What can hang from each mark
P: G V Y Z
G: P
Y: B D F P Z
B: Y
V: G
D: Y

Each row was made from one small tree. Brackets hold a mark, then the marks that hang from it, in alphabetical order. Every link used is in the known rows. Write each row's tree.
Known rows
[Y B [P G V] Z]: [-3.000 -1.903 -2.772  0.824  0.576 -2.173 -0.188  0.412 -1.504 -5.252
  1.166  0.101 -0.428  1.213  3.370  1.805 -0.005 -0.728 -2.235  2.678
 -0.474]
[G P]: [-5.042 -1.123 -4.030 -1.989  0.990  0.471  1.498  3.148 -1.830  0.193
  2.415  0.177 -0.247  0.511  6.820 -2.192 -1.552 -1.648 -1.697 -1.503
 -0.326]
[B [Y D F P Z]]: [-5.254 -2.140 -6.436 -1.703  0.663 -1.318  1.082  4.921  0.538 -1.058
  4.240  1.806  2.242 -0.741  1.748 -2.204 -0.927  0.647 -1.075  0.150
 -0.238]
[Y B D P Z]: [-4.931 -1.667 -2.781 -0.765  2.957 -1.035  0.648  2.127 -0.241 -4.980
  2.983  1.881  1.155  3.595  1.850  0.694 -1.464 -1.760 -0.467  1.152
 -1.761]
[Y D F [P G Z]]: [-6.508 -1.929 -4.631 -2.044  0.554  0.305  0.390  3.402 -2.930 -0.036
  1.794 -1.034  2.746 -0.573  3.545 -1.579  1.166 -0.118 -1.953 -0.355
  0.725]
[B [Y F [P G] Z]]: [-4.000 -2.822 -6.717 -0.207 -0.779 -1.357  1.311  4.714 -0.188 -1.096
  3.884  0.631  1.408 -2.498  2.033 -1.681 -1.562  0.913 -2.552  0.959
  0.773]
[B [Y F [P [V G]]]]: [-5.086 -1.457 -6.932 -0.827 -1.114 -0.177 -0.478  4.018 -2.761  0.855
  1.480 -0.339  0.311 -2.779  5.571 -1.764  1.295  0.623 -1.813  0.709
  0.694]
[P [V G] [Y B F]]: [-1.899 -1.418 -1.733 -2.269 -1.631  2.218 -0.200 -1.088 -3.883  1.236
  0.785 -2.890 -0.366  0.871  4.471 -1.263  0.718 -0.639 -1.005  2.269
 -2.275]
[B [Y D P Z]]: [-6.364 -1.542 -5.617 -1.337  2.089 -1.640  0.863  5.069 -0.126 -2.917
  3.895  2.557  2.001  1.167  2.336 -0.309 -1.064 -0.549 -1.122 -0.563
  0.232]
[D [Y B F]]: [-3.480 -1.852 -4.789 -1.664  1.985  3.142  4.052  2.192 -2.681 -2.728
  4.596 -0.776 -1.519  1.742  5.160 -2.675 -1.889 -1.149 -1.360 -0.143
 -3.237]
[G [P V [Y B Z]]]: [-1.686 -2.178  0.630 -1.533 -0.387 -0.402  0.168 -1.389 -2.150 -1.576
  1.890 -1.622 -0.486  1.977  4.149  0.351 -0.630 -0.339 -2.349  1.795
 -0.904]
[V [G [P Z]]]: [-5.717 -1.952 -2.939 -2.670  0.756  0.846  0.585  2.707 -4.861  1.862
  1.312 -1.942  1.459  0.890  8.270 -1.046 -0.768 -0.461 -2.646 -0.987
  1.158]
[V [G P]]: [-4.391 -1.410 -4.035 -2.305  0.352 -0.252  0.119  2.337 -3.460  0.475
  1.650 -0.821 -0.052  1.162  9.147 -1.521 -0.301 -1.135 -1.192 -0.458
  0.143]
[Y B F [P V] Z]: [-2.765 -2.348 -3.436  0.126  0.110 -0.600  0.507  1.267  0.379 -2.840
  2.579  0.522  0.182 -0.593  1.435 -0.714 -1.388 -0.494 -1.990  2.818
 -1.613]
[B Y]: [-6.224 -0.627 -6.535 -1.784  1.557  1.636  3.140  5.343 -1.789  0.485
  2.771  1.051  0.362  0.184  4.339 -1.751 -2.385 -1.116 -1.593 -2.169
 -1.150]
[D Y]: [-5.492 -1.329 -5.093 -1.996  2.592  2.140  3.011  3.657 -2.366 -3.710
  5.200  0.823 -0.572  2.193  6.207 -2.012 -1.467 -3.130 -1.677 -1.831
 -1.200]
[G [P V [Y B] Z]]: [-4.504 -1.718  0.909 -1.942  0.205  2.389  0.836 -0.441 -5.153  1.189
  0.389 -3.437  0.323  1.226  4.616  0.259 -0.088 -0.163 -3.412 -0.180
 -0.024]
[P G]: [-4.683 -0.850 -5.090 -1.666  0.689  0.489  1.688  2.766 -2.195 -1.202
  1.875 -0.013  0.066  1.017  5.605 -1.175 -0.977 -2.036 -1.414 -0.830
 -0.958]
[B [Y D Z]]: [-5.167 -1.123 -5.644 -2.927  1.855 -1.252  2.216  4.062 -0.825 -1.340
  3.385  1.622  1.436  2.224  4.012 -0.741 -1.311  0.269 -0.647 -0.992
 -1.457]
[V [G [P [Y F] Z]]]: [-4.094 -2.965 -1.255 -3.450 -1.756  2.520 -0.059  1.487 -4.534  4.506
  2.498 -3.616  2.432 -0.817  5.436 -2.907 -0.533 -0.028 -2.867  0.000
  1.293]
[Y B P]: [-5.979 -1.167 -3.644  0.423  2.685  1.849  1.657  3.412 -1.174 -3.082
  2.468  1.359 -0.055  1.476  2.128 -0.272 -2.655 -3.209 -1.492 -0.006
 -1.345]
[D [Y B F P Z]]: [-3.284 -3.423 -3.994 -0.025  2.003  0.997  2.475  2.698 -0.383 -5.697
  6.370  0.792 -0.154  1.084  2.075 -1.580 -2.688 -1.388 -2.236  1.730
 -1.476]

Which tree is each row?
[-5.547 -0.930 -4.439 -0.552  0.386 -0.518 -1.722  2.625 -2.575 -2.128
  1.176  0.545  0.401  0.104  6.147 -0.130  1.130 -2.634 -1.476  0.817
  0.793]	[Y [P [V G]]]
[-4.665 -2.298 -4.851 -1.968  0.724 -1.254  0.105  3.400  1.372 -2.149
  4.341  2.023  2.431  0.221  1.571 -2.303 -0.923 -1.293 -0.664  1.004
 -0.646]	[Y D F P Z]
[-2.439 -2.018 -1.378 -2.491 -1.205 -0.500 -1.524 -0.115 -1.964 -1.077
  2.619 -0.761  1.371  1.702  4.220  0.059  0.102 -2.075 -1.622  2.095
 -0.045]	[P [V G] [Y Z]]
[-2.509 -2.917 -0.822 -2.609 -1.000 -0.625 -1.075  0.626 -2.128 -0.032
  3.522 -1.175  1.464  1.832  5.558 -0.969 -1.149 -1.469 -1.778  1.126
  1.036]	[V [G [P [Y Z]]]]
[-4.916 -1.444 -1.273 -2.277 -0.858  1.736  0.183  0.659 -4.557  0.689
  0.824 -2.774  1.682  0.226  3.795  0.185  0.995 -1.316 -3.369 -0.356
  0.884]	[P G V Y Z]
[-3.615 -0.841 -2.257 -1.934 -1.245  0.785 -0.315  0.273 -3.186 -0.722
  1.153 -1.652  0.081  0.511  4.649 -0.260  1.412 -2.051 -1.919  0.141
 -0.093]	[P G V Y]
[-3.849 -1.912 -3.945  0.156 -0.187 -2.766 -1.053  1.812 -0.580 -4.349
  2.176  0.879  0.606 -0.221  3.802  0.738  0.445 -1.469 -2.472  1.748
  1.036]	[Y [P G V] Z]
[-2.086 -2.962 -4.034 -1.616  1.774  1.328  3.749  1.539 -1.097 -4.011
  5.863 -0.168 -0.703  2.157  3.756 -2.078 -2.818 -0.585 -1.687  1.284
 -3.162]	[D [Y B F Z]]
[-5.123 -2.141  0.650 -1.943  1.122  3.493  1.947  1.024 -4.477  1.450
  1.847 -2.769  1.101  1.907  3.429 -0.505 -2.216 -1.016 -3.185 -0.880
 -0.155]	[G [P [Y B] Z]]
[-2.839 -2.334 -2.408 -3.121 -2.165  1.532 -0.584  1.119 -3.166  3.241
  2.655 -2.502  0.858 -0.554  6.292 -3.434 -0.086 -0.727 -1.388  0.416
  0.333]	[V [G [P [Y F]]]]
[-3.004 -2.629 -4.558 -0.928 -1.224 -1.920 -1.739  1.903 -0.304 -1.614
  2.841  0.430  1.361 -1.438  4.058 -1.288  0.243 -0.834 -1.767  2.970
  0.434]	[Y F [P [V G]] Z]
[-5.742 -1.261 -2.745 -2.284  0.563  0.442  0.895  2.045 -3.865  1.229
  0.750 -1.623  0.626 -0.362  7.182 -0.880  0.246 -0.158 -3.420 -1.310
  0.793]	[G [P V Z]]
[-2.180 -1.943 -1.601 -1.898 -1.447 -0.963 -0.610 -0.288 -1.513 -2.021
  2.344 -0.961  0.910  0.983  3.293  0.295  0.382 -1.501 -2.293  1.508
  0.036]	[P G V [Y Z]]
[-5.150 -1.539 -4.912  0.098  1.155 -0.490  0.125  2.284 -3.683 -6.053
  3.121 -0.101 -1.232  0.428  7.142  0.018  2.263 -1.979 -2.602 -0.102
  1.245]	[D [Y [P G V]]]
[-3.643 -2.219 -6.596 -2.139 -0.139  0.251  3.137  4.607  0.503  1.081
  4.469  0.874  1.329 -1.364  2.380 -3.016 -3.348  0.575 -1.878 -0.024
 -1.592]	[B [Y F Z]]
[-6.690 -1.092 -7.174 -1.838  0.937  0.449  1.312  5.506 -1.116  0.280
  2.996  1.211  1.371 -1.128  3.077 -2.816  0.111  0.147 -0.732 -1.248
 -0.449]	[B [Y D F P]]
[-7.527 -1.484 -5.060 -0.719  0.679  0.500 -0.195  4.535 -4.832  0.395
  0.740 -0.785  1.762 -1.177  5.290  0.668  0.699  0.089 -3.305 -0.547
  2.199]	[B [Y [P [V G] Z]]]
[-7.029 -2.340 -4.556 -1.139  0.876  2.658  1.547  5.015 -0.982  1.143
  3.543  0.302  2.841 -2.183  1.111 -2.727 -2.524 -2.059 -3.093 -0.716
  0.661]	[Y F [P Z]]
[-5.202 -2.514 -3.590 -0.078  0.730  2.063  1.929  2.702 -3.243 -0.389
  1.527 -1.823  1.233 -0.757  2.034 -0.777 -1.460 -0.232 -3.083  0.738
 -0.362]	[Y B F [P G Z]]
[-3.717 -2.392 -4.977 -1.624 -0.106 -2.526 -0.395  2.406  0.085 -2.751
  3.278  0.756  1.981  0.091  3.007 -1.498  0.589 -0.223 -0.831  1.543
 -0.121]	[Y D F [P G] Z]
[-1.569 -1.990 -0.114 -1.739 -0.441  0.164 -0.695 -1.517 -2.881 -2.042
  1.601 -1.527  0.294  3.180  3.765  1.243 -0.423 -1.323 -1.386  2.947
 -1.599]	[P [V G] [Y B Z]]
[-4.023 -1.671 -6.528 -3.398  0.458 -0.930  2.420  3.877 -0.175  0.525
  3.798  0.870  1.664  0.299  3.373 -2.583 -1.127  1.485 -0.523 -0.261
 -2.021]	[B [Y D F Z]]
[-4.011 -2.708 -0.154 -2.460 -0.332  3.839  2.129  0.905 -3.823  3.281
  2.224 -3.514  1.281 -0.072  2.746 -2.309 -2.117  0.238 -3.142 -0.142
 -0.713]	[G [P [Y B F] Z]]
[-6.129 -0.590 -6.853 -1.722  0.086 -0.654  0.238  4.051 -1.779 -0.065
  1.590  0.606  0.657 -1.801  4.316 -2.050  2.248  0.999 -1.025 -0.508
 -0.312]	[B [Y D F [P V]]]
[-2.696 -2.062  0.422 -2.803  0.991 -0.441  0.511 -0.628 -2.083 -1.838
  2.573 -1.093  0.643  4.222  3.849 -0.013 -0.581 -0.260 -0.751  0.812
 -1.544]	[G [P [Y B D Z]]]
[-6.552 -1.769 -3.290 -1.613  2.145  2.082  1.645  2.943 -2.618 -0.400
  1.844 -0.592  2.131  1.047  1.720 -1.247 -0.805 -0.391 -1.529  0.001
 -1.356]	[Y B D F [P Z]]
[-1.061 -2.465 -2.422 -2.308 -2.883 -0.651 -0.320 -0.496 -0.936 -0.090
  2.736 -1.748  1.123 -0.944  2.657 -1.542  0.498 -0.297 -2.233  2.315
 -0.498]	[P G V [Y F Z]]
[-5.587 -1.736 -0.153 -1.960  1.655  4.662  2.565  1.648 -3.601  0.624
  2.340 -1.718  1.745  2.446  0.787 -0.264 -3.123 -2.471 -2.743 -0.678
 -1.355]	[P [Y B] Z]
[-5.363 -1.003 -3.679 -1.909  0.248  0.413  1.068  1.720 -4.222 -0.138
  0.186 -1.838  0.903  0.086  5.985  0.203  0.783 -0.571 -3.138 -0.588
  0.194]	[P G V Z]
